Known rows, with every way that one mark hangs from another:
Q_465(Q_396(Q_47(Q_819) Q_539(Q_67))): [-24.7   8.1  -0.2 -22.1   2.8 -15.6  -0.3 -23.8   9.2 -25.1  29.7  -0.8
   1.2 -12.6   8.9   3.5  12.8 -15.5]
Q_396(Q_47 Q_465): [ -4.3 -14.0  36.4  -7.3  12.4 -10.2   7.6  31.9   0.1  -2.9 -34.2 -13.3
 -16.2 -18.2  12.3 -19.3  15.1   9.1]
Q_819(Q_47(Q_396(Q_465))): [  7.8  -1.0   7.0   6.8   7.2   9.3  -9.5  10.7   3.9   0.0  -5.8 -14.2
  -6.5   2.1  -1.5  -7.5 -16.5  17.8]
Q_67(Q_539 Q_712(Q_396(Q_47(Q_819)))): [ 19.3   5.7 -13.1  17.8 -18.5  32.8   0.8   9.8   7.2  24.2   6.5  29.3
   6.4  57.9  -9.9   7.7 -10.2  -0.7]
Q_712(Q_67 Q_396(Q_539)): [  5.2  -5.7 -19.5 -20.7  -7.7 -13.2   2.4 -26.6 -34.6   9.0 -28.8   7.0
  12.8 -42.9   7.8  32.5 -22.1  -3.0]
Q_712(Q_67 Q_396(Q_47 Q_465 Q_539)): [ -2.8   3.4  12.4 -39.5  15.5 -10.0   7.7  -3.8   4.6   1.7 -56.3  -8.5
  -6.4 -51.8   2.0  26.0   4.7   1.5]
Q_712(Q_396): [ 13.6 -13.5   7.9   2.7  -2.4  -4.4   5.2 -11.1 -48.7  21.6  -2.7  21.7
  13.1  -6.5  -3.4   5.4 -21.7  -2.8]
Q_396(Q_47(Q_819) Q_465 Q_539(Q_67)): [-27.5  13.4   7.9  -7.5  21.6 -15.7   6.3   5.4  51.6 -38.2 -14.7 -28.6
 -15.2 -23.3  11.7 -16.8  51.0 -11.4]
Q_819(Q_47): [  2.3  -9.0  -7.7  11.8 -14.5  -0.6  -6.8  16.6 -13.5   3.9 -10.9  -3.6
  -5.3  -4.8  11.5 -19.8 -12.9  15.7]
Q_539(Q_67(Q_712(Q_396(Q_47(Q_819) Q_465)))): [-11.5 -13.3  -8.0  30.7 -15.2   7.6  -7.2  30.7   8.1  11.7  12.3   1.6
  -7.0   5.0 -11.4 -24.9  17.9  -3.1]
Q_465(Q_396(Q_539(Q_67))): [-15.4 -14.2 -12.6 -22.7 -10.5 -29.6  -5.8 -19.3 -28.1 -19.8  27.5  14.3
  -2.2 -15.4  19.5   6.2  -4.2 -17.7]
Q_539(Q_67): [-20.1 -37.2 -22.5  29.8 -26.7 -20.4  -7.4   9.6 -33.6 -10.1  11.9   1.6
  -1.4 -17.1  31.9 -24.3   1.6 -10.0]
Q_819(Q_47(Q_396(Q_465 Q_539))): [  5.9   9.2   2.7 -14.8  14.9  -2.5  -6.3   1.3  19.5 -13.1 -10.3 -15.5
 -11.6  -1.2   0.8  -0.7  -4.7  12.0]
Q_67(Q_539 Q_712(Q_396)): [ 27.1 -12.1 -22.9  17.6 -28.4  21.9  -3.8  13.3 -22.7  27.4   4.1  41.5
   3.3  55.8  -1.5   9.5 -23.3  -3.7]
Q_67(Q_539 Q_712(Q_396(Q_47(Q_819) Q_465))): [ 20.3   8.6  -1.0  16.4  -7.4  36.6   1.0  21.3  17.4  20.8  -7.2  23.5
  -1.2  53.8 -14.9   5.4  -1.5  -0.1]
Q_819(Q_47(Q_396)): [  7.0  -3.6  -4.6   7.8  -3.3   6.2  -9.7  -0.3  -7.1   3.7   7.5  -8.0
   0.8   6.3   2.8  -5.0 -25.2  17.0]
Q_396(Q_465): [  7.7 -21.2  14.5  14.3   0.6  -9.2   2.0  22.1 -32.6   1.8 -21.1  -2.6
  -4.8 -12.6  12.5 -14.2  -4.2   5.6]

Rows:
[ 19.9  -5.2   2.1   2.9  -9.9  24.7   0.3  31.5   8.6  21.9 -18.4  29.5
 -11.2  48.6  -6.3   4.2  -2.0   0.3]  Q_67(Q_539 Q_712(Q_396(Q_47 Q_465)))
[ 13.9  10.4   7.6  36.6  15.2  20.5  -0.7 -24.8 -10.4   0.7  26.2 -19.2
  24.4  12.8 -14.5   7.4 -20.1   7.0]  Q_47(Q_396(Q_465) Q_819)
[ -3.0   6.9  30.9  14.9  16.3   7.1   8.2  15.4  14.6  -4.6 -17.8 -22.7
  -1.3  -9.7  -1.1 -17.3  16.9   9.7]  Q_396(Q_47(Q_819) Q_465)
[-12.6 -28.4 -13.6  17.3 -25.8  -6.5  -8.2  32.4  -9.4  14.9  12.1  12.0
 -11.3   2.0   1.1 -24.8   9.8  -4.3]  Q_539(Q_67(Q_712(Q_396(Q_47))))
[ -5.6  16.2 -10.1  18.4  19.0   2.5  -2.2 -33.2  19.5 -26.4  28.9 -24.5
  13.0   2.0  -3.3   7.4   5.9  -8.8]  Q_47(Q_396(Q_465 Q_539(Q_67)) Q_819)
[ -7.8  15.5  12.3 -31.1   8.8 -12.7   5.2 -28.3  -0.7 -14.6  22.4   1.6
   6.4  -5.6   0.7  12.1   0.1  -5.9]  Q_465(Q_396(Q_47(Q_819) Q_539))
[ 10.8  23.9   2.0  10.0  25.3   6.2   3.5 -36.9   9.8 -15.7  21.0 -21.7
  17.7   8.7 -12.0  16.2  -6.2   0.4]  Q_47(Q_396(Q_465 Q_539) Q_819)
[  3.4  11.7  -0.7   8.0   4.3  34.2   3.9 -15.1  10.2   7.4 -42.2  -0.5
  15.4 -12.9   2.4  33.9 -11.3  -2.5]  Q_712(Q_67(Q_539) Q_396(Q_47(Q_819) Q_465))
[ -6.3  13.6 -25.6  20.0   5.3  -1.5  -2.8 -47.3   6.2 -22.1  45.8 -17.1
  21.8   6.1   1.8  10.1  -4.4 -10.3]  Q_47(Q_396(Q_539(Q_67)) Q_819)
[ -3.8   0.1  -2.1 -37.6   2.3 -13.9   7.2 -17.8  -8.7   5.1 -40.1  -0.7
   3.2 -46.8   7.1  28.5  -6.7  -0.1]  Q_712(Q_67 Q_396(Q_47 Q_539))
[ -2.1   2.0 -12.7  -3.4   1.0  -0.3 -14.7  21.3  31.8 -10.3   2.1 -14.8
 -21.4   7.7  -3.2 -12.7   5.4  10.3]  Q_819(Q_47(Q_396(Q_465 Q_539(Q_67(Q_712)))))
[  5.4   8.4  20.3   3.3  10.6   9.2  10.8 -15.9 -10.6  17.1  -0.2   6.9
  16.3  -4.4 -14.6   3.2  -4.8  -0.4]  Q_712(Q_396(Q_47(Q_819)))
[-18.9   6.6  -6.0 -17.3  -6.7 -11.4  -4.7  -6.9  13.8 -13.8  35.1   3.1
  -4.4   1.7  -1.6  -1.4  13.3  -9.6]  Q_465(Q_396(Q_47(Q_819) Q_539(Q_67(Q_712))))
[ -8.5  19.4   4.5 -17.1  12.6 -16.3  13.2 -17.5  22.4 -20.1  -3.2 -16.1
   2.4  -9.0   8.9  -3.8  21.6  -0.2]  Q_396(Q_47(Q_819) Q_539)
[ 13.4  -0.7  15.6 -22.5   3.6  -5.9   3.3  34.3   7.8  20.4 -17.3  11.4
 -18.9   9.9 -21.7  -7.5  12.4   7.4]  Q_67(Q_712(Q_396(Q_47 Q_465 Q_539)))
[ 13.5  10.2  -0.7  -6.9  -4.4   2.7   3.9  12.1   6.3  22.6   7.3  11.1
  -1.1  19.0 -26.0  -3.9   4.7   6.6]  Q_67(Q_712(Q_396(Q_47(Q_819) Q_539)))
[-12.2 -14.1 -17.7  30.8 -23.8   5.2  -8.3  22.0   0.3  14.1  23.1   5.7
  -1.5   7.9  -7.8 -22.7  10.9  -3.4]  Q_539(Q_67(Q_712(Q_396(Q_47(Q_819)))))
[ -8.3  -1.5  16.4 -48.3   5.9 -26.1   4.8 -14.1 -12.5 -13.5   8.9   9.3
  -6.4 -13.3  12.0  10.5  -1.4  -6.2]  Q_465(Q_396(Q_47 Q_539))
